Each row was made from one path, in order. Every step used is in the known rows, and no mark comes twice. Write each row's path.
Known rows
vazi/vogum/turet: [ 2.08 -1.43  2.78  0.02  0.62  1.05 -1.33 -1.59 -3.54  1.72  1.90  0.22
  0.21  0.32 -0.90 -2.25  4.06  0.52 -1.41 -1.62 -0.74 -1.04  1.72]
duti/lalu/vopov: [-0.72 -2.79 -3.17 -0.90  3.50 -2.35 -2.35 -3.20 -1.87  0.72  2.22 -1.49
  1.41 -2.35  0.05 -0.42 -1.05  2.01 -0.89 -0.13  2.79 -1.16 -0.48]
duti/lalu: [-1.58 -1.65 -1.17 -0.68  0.79 -1.31 -0.63 -0.29 -1.85 -0.33  3.18  0.54
  0.94 -1.10  0.57 -0.80  0.40  0.28  0.11 -0.65  2.56 -1.32 -2.06]
turet/vogum/lalu: [ 2.76 -1.48  2.04  0.78  0.23  0.53  2.79  0.83 -0.29 -3.85  1.28  2.04
 -4.56 -1.19  2.18 -0.61 -2.37  1.21 -2.75  1.51 -0.48 -3.83  0.08]
vopov/vazi: [ 0.45 -0.35  1.15  1.32  0.91 -0.16 -0.30 -4.22 -0.27 -2.01 -2.16 -0.28
  0.43 -1.28  0.65 -0.52 -0.60  1.44  0.22  2.32 -0.09  0.66  0.66]
vazi/duti/lalu: [ 0.19 -1.71  0.06 -1.70 -0.96  0.73  0.87 -0.10 -2.85  0.94  2.83  1.89
  3.40  0.00 -0.38 -0.88  0.43 -1.94  1.38  1.06  2.71 -2.04 -4.71]
duti/lalu/vopov/vazi/vogum: [ 1.06 -3.54 -1.96 -0.19  3.45 -2.09 -3.61 -7.36 -4.08 -0.53  1.37 -2.36
  3.20 -2.94  0.92 -1.19 -0.04  2.47  0.50  1.52  2.76 -1.98 -0.14]
vogum/vazi/vopov: [ 2.69 -0.10 -1.13  1.45  0.94  5.70 -1.37 -4.02 -2.36  2.91  1.06 -0.17
 -1.06 -1.56 -0.19  2.17  2.44 -0.31 -0.67  4.04 -0.06 -0.19 -1.61]
turet/vogum/vazi/duti/lalu/vopov: [ 4.13 -4.11 -3.12 -0.38  1.30  2.43 -0.80 -2.53 -3.31 -0.25  2.72  1.25
 -1.50 -5.10  1.69 -0.11 -2.83  1.61 -3.12  3.83  1.23 -3.93 -1.56]
turet/vogum: [ 1.38 -2.69 -1.09  0.62 -0.37 -1.39  0.91  1.76 -0.27 -2.77  1.25  0.83
 -2.83 -2.66  1.77  0.05 -2.10  1.94 -1.73 -0.08 -0.08 -2.48  1.61]
vazi/vopov/lalu/vogum/turet: [ 2.47 -2.14  1.15  1.05  3.98  1.21  0.01 -5.42 -4.29  3.46  0.76 -1.59
  0.00 -2.06 -1.56 -1.04  2.60  1.05 -2.12  2.30  1.56 -0.86  0.77]
vopov/lalu/duti: [ 1.48 -1.33  1.76 -0.40  1.98 -0.67  2.07 -3.08 -1.90 -1.35 -4.00 -3.62
  2.80 -1.41  1.60 -3.13 -1.39 -0.10 -0.90  1.79  0.87  0.43 -0.87]
lalu/vogum/ziretem: [ 2.46 -0.09 -0.07 -1.91  0.77  1.48 -1.91 -0.69  0.63  1.33 -1.76  0.21
 -3.60 -2.60 -1.37 -0.39 -1.50  2.95 -2.40  4.22  0.14 -0.14  2.62]
denudu/botirog/vogum/lalu: [ 1.72 -1.16  2.47  0.28  5.23  4.64 -1.71 -1.99 -0.12 -0.55 -0.65 -1.28
  0.69  1.74  0.65 -1.37 -4.48  0.53 -0.11 -0.26  0.20 -2.55 -1.54]
vazi/vopov/lalu/vogum: [ 2.42 -1.55 -0.35  0.83  2.50  0.74  0.16 -5.01 -3.56  2.58 -0.17 -2.18
  0.91 -2.25 -0.60  0.51  0.83  0.17  0.57  3.36  2.18 -1.49 -1.16]
vogum/turet/reliv: [ 1.18 -2.81  0.13  1.49 -0.32 -1.67  0.51 -0.55 -0.74 -1.38  1.19  1.85
 -2.81  0.28  0.07 -1.04  2.30  1.78 -4.72 -2.24 -1.60 -1.41  2.57]
lalu/vogum/turet/reliv: [ 2.29 -2.31 -1.48 -0.59 -0.03 -2.36 -0.88 -1.17 -0.85 -0.14  0.10  1.75
 -2.97 -2.66 -1.64 -1.22  0.44  3.67 -4.71  0.07 -0.30 -2.13  3.06]
vazi/duti: [ 1.78 -0.34  1.37 -1.15 -1.53  2.06  1.66  0.32 -1.10  1.47 -0.05  1.57
  2.63  1.11 -0.67 -0.06  0.08 -2.35  1.28  1.66  0.30 -1.09 -2.79]
botirog/vogum/lalu/vopov: [ 3.08  0.31  3.17 -0.89  5.32  3.10 -1.24 -3.30 -1.34  0.87 -1.01 -1.63
 -0.31  0.22  0.30 -0.02 -3.27  3.33 -1.53  1.52 -0.98 -3.49  0.76]
vopov/vazi/duti/lalu: [ 0.64 -1.80  1.21 -0.06  0.16  0.74  0.65 -4.30 -2.73 -0.82  0.41  1.40
  3.58 -1.16  0.22 -1.26 -0.16 -0.44  1.33  3.28  2.40 -1.37 -3.37]
turet/reliv: [ 1.37 -1.95 -2.46  1.20 -2.71 -2.54  0.59  0.19  0.35 -2.96  0.29  0.98
 -1.64  0.35  1.63  1.22 -0.18  0.45 -1.08 -0.79 -0.83 -2.46 -0.06]
botirog/vogum: [ 1.08  0.20  1.69 -0.66  2.30  2.23 -1.75  0.15 -1.23  1.32 -0.13 -0.87
  1.01 -0.19  0.23  0.26 -1.88  2.67  0.29 -0.67 -0.71 -2.14  0.88]

Write each row's path
[ 2.15 -3.67 -0.62 -0.24  3.80 -0.09 -4.36 -7.42 -3.40 -0.33  0.56 -2.14
  0.53 -2.52  1.32 -1.22 -0.05  3.27 -0.92  3.22  1.80 -1.39  1.20]
duti/lalu/vopov/vazi/vogum/ziretem
[ 3.38  0.17  4.59  1.21  0.51  2.09  0.19 -5.86 -2.59 -2.36 -1.19  0.09
  0.38  0.57  1.26 -1.46  1.10  0.15  0.75  3.65 -0.44 -2.12 -1.14]
vopov/vazi/vogum/lalu
[ 1.30 -1.46 -1.22  0.80  3.93 -1.23 -2.28 -6.96 -0.42 -0.75 -2.94 -2.72
  1.20 -2.21  0.21 -0.03 -2.08  2.96 -0.90  2.75  0.12  0.59  2.56]
lalu/vopov/vazi
[-0.40 -3.06 -2.33  0.14  4.24 -2.46 -2.68 -6.67 -2.31 -0.95  0.59 -1.90
  1.77 -3.22  0.65 -1.01 -1.47  3.06 -0.70  1.67  2.70 -0.86  0.16]
duti/lalu/vopov/vazi
[ 2.54 -1.94  1.43 -1.55  0.72  2.07 -1.09 -4.76 -2.26 -0.09 -0.93  1.70
  0.90 -2.93 -0.71 -1.58 -1.35  1.96 -0.53  6.57  2.32 -1.28 -1.41]
vopov/vazi/duti/lalu/vogum/ziretem
[ 3.39  0.35 -0.03  0.55  2.07  2.70 -0.52 -4.74 -2.54  0.97 -1.57 -1.10
 -1.64 -3.91  0.46 -1.62 -1.37  0.82 -2.40  4.52  0.58 -0.93 -1.02]
vopov/lalu/vogum/vazi
[ 1.12 -2.74 -1.80 -2.11  1.63 -0.12 -0.56 -2.63 -2.90  2.05  2.02  0.08
  3.95 -0.93 -0.67 -0.43 -0.81 -0.43  0.52  1.57  2.79 -2.06 -3.14]
vazi/duti/lalu/vopov
[ 1.23 -2.31  0.36 -2.91  0.88  0.53  0.05 -1.08 -3.65  2.76  2.75  2.68
  2.05 -2.28 -2.79 -2.55  0.92  0.62 -1.68  1.58  2.99 -2.16 -2.07]
vazi/duti/lalu/vogum/turet
[ 2.10 -5.59 -1.91  1.00  2.91 -3.53 -3.51 -7.61 -4.59 -1.77  2.10 -1.04
  0.98 -2.55  1.00 -1.83  1.54  3.84 -3.11  0.01  1.43 -3.19  1.63]
duti/lalu/vopov/vazi/vogum/turet/reliv
[ 0.51 -3.82 -2.64 -1.12  1.01 -3.62 -1.30 -1.35 -2.47 -0.49  3.43  2.14
 -1.80 -3.52 -1.00 -1.88  0.87  3.58 -4.09 -0.66  2.41 -3.15  0.77]
duti/lalu/vogum/turet/reliv
[ 1.82 -0.44  0.30 -0.09  1.92 -0.71  0.45 -3.18 -2.03  0.24 -1.58 -1.62
 -0.06 -2.62  0.15 -1.71 -1.67  0.70 -0.93  2.35  1.31 -1.10 -0.37]
vopov/lalu/vogum
[ 5.06 -2.98  1.99  0.64  2.32  1.13  2.05 -4.51 -1.70 -3.44 -1.07  1.02
 -1.67 -2.10  1.70 -0.58 -3.95  1.96 -2.68  4.92 -0.09 -4.09  0.10]
turet/vogum/lalu/vopov/vazi/duti
[ 2.45 -0.11  2.53  1.10  4.30  1.14  0.06 -7.12 -0.40 -2.00 -2.72 -1.05
 -0.98 -0.30  0.47 -0.71 -2.22  2.11 -2.11  4.36 -0.31 -0.89  0.47]
vogum/lalu/vopov/vazi
[ 3.42  0.22  3.92  0.30  5.99  2.96 -1.50 -6.36 -1.67 -0.60 -2.58 -1.87
  0.19 -0.39  0.73 -0.36 -3.72  4.48 -1.52  3.19 -0.98 -3.09  1.39]
botirog/vogum/lalu/vopov/vazi
[ 3.51 -1.60  0.00 -0.13  3.72  7.74 -3.17 -2.67 -1.54  2.15 -0.68 -0.84
  2.67 -0.25  0.07 -0.65 -4.12 -0.62  0.34  1.60  0.09 -1.72 -2.63]
denudu/botirog/vogum/vazi/duti
[ 3.52 -2.22  1.93 -0.93  0.58 -0.04  3.35  0.54 -0.37 -4.49 -1.71  0.24
 -2.37 -2.43  1.89 -1.92 -3.18  2.18 -3.26  2.82 -0.08 -3.14  0.34]
turet/vogum/lalu/duti
[ 2.72 -1.88 -0.32  0.00  2.61  0.31 -1.05 -6.64 -1.30  0.39 -3.04 -1.48
  3.38 -1.28 -0.45 -0.02 -2.08  1.11  0.06  4.14  0.36 -0.33  0.35]
lalu/vopov/vazi/duti
[ 4.37  0.88 -1.09 -2.07 -0.56  4.55 -0.91 -2.22 -1.72  3.00 -1.07  1.64
 -0.06 -3.83 -2.01 -0.02 -1.29  0.37 -1.06  5.88  0.51 -1.40 -1.94]
lalu/vogum/vazi/duti
[ 2.98 -2.65  1.13  0.91  4.33 -0.55 -3.50 -8.24 -3.25  0.78 -1.35 -2.50
  1.52 -1.79 -0.47 -1.81  1.15  3.37 -2.23  1.58 -0.48 -0.25  3.95]
lalu/vopov/vazi/vogum/turet
[ 3.96 -1.20  0.33  1.33  2.41  5.04  0.34 -6.68 -3.86  1.79 -2.20 -2.97
  1.07 -2.85  1.01 -0.18  1.22 -0.29 -1.42  5.61  0.60  0.05 -2.17]
vogum/vazi/vopov/lalu/duti
[ 3.26 -1.91 -1.70  1.20 -0.08  2.49 -0.14 -0.23 -0.98 -1.97  1.06  1.38
 -4.65 -4.29  2.26  0.26 -1.97  1.95 -3.43  2.45 -1.04 -2.24  0.73]
turet/vogum/vazi
[ 1.74 -1.15  2.09  0.21  3.47 -0.15  0.36 -3.71 -2.78  1.37 -0.79 -0.79
 -1.14 -2.47 -0.90 -3.43  0.20  1.86 -3.88  0.91  0.68 -0.44  1.60]
vopov/lalu/vogum/turet
[ 2.05 -0.68 -0.45 -0.67 -0.61  5.17 -0.23 -2.18 -3.30  1.94  2.35  2.49
  1.10 -1.74  0.19 -0.47  0.75 -1.58 -0.52  3.64  1.48 -1.72 -5.02]
vogum/vazi/duti/lalu
[ 3.69 -1.23 -0.17 -1.68  3.92  5.90 -3.24 -4.10 -4.17  3.64  1.29 -0.41
  2.58 -2.53  0.09  0.26 -2.48  2.43 -1.09  3.13  0.72 -3.52 -2.41]
botirog/vogum/vazi/duti/lalu/vopov
[ 3.72 -0.32  3.30  0.10  2.97  2.43  1.24 -7.10 -1.22 -0.87 -2.63  0.06
  0.90  0.47 -0.01 -0.72 -2.05  0.34 -1.04  5.42  0.03 -1.70 -1.43]
vogum/lalu/vopov/vazi/duti
[ 2.38 -0.76  1.72  1.04 -0.14  0.32 -1.64 -4.92 -2.66 -1.30 -1.11 -1.03
  1.95 -0.95  0.97 -0.78  1.28  0.72  1.76  2.18 -0.20 -0.90  0.36]
vopov/vazi/vogum
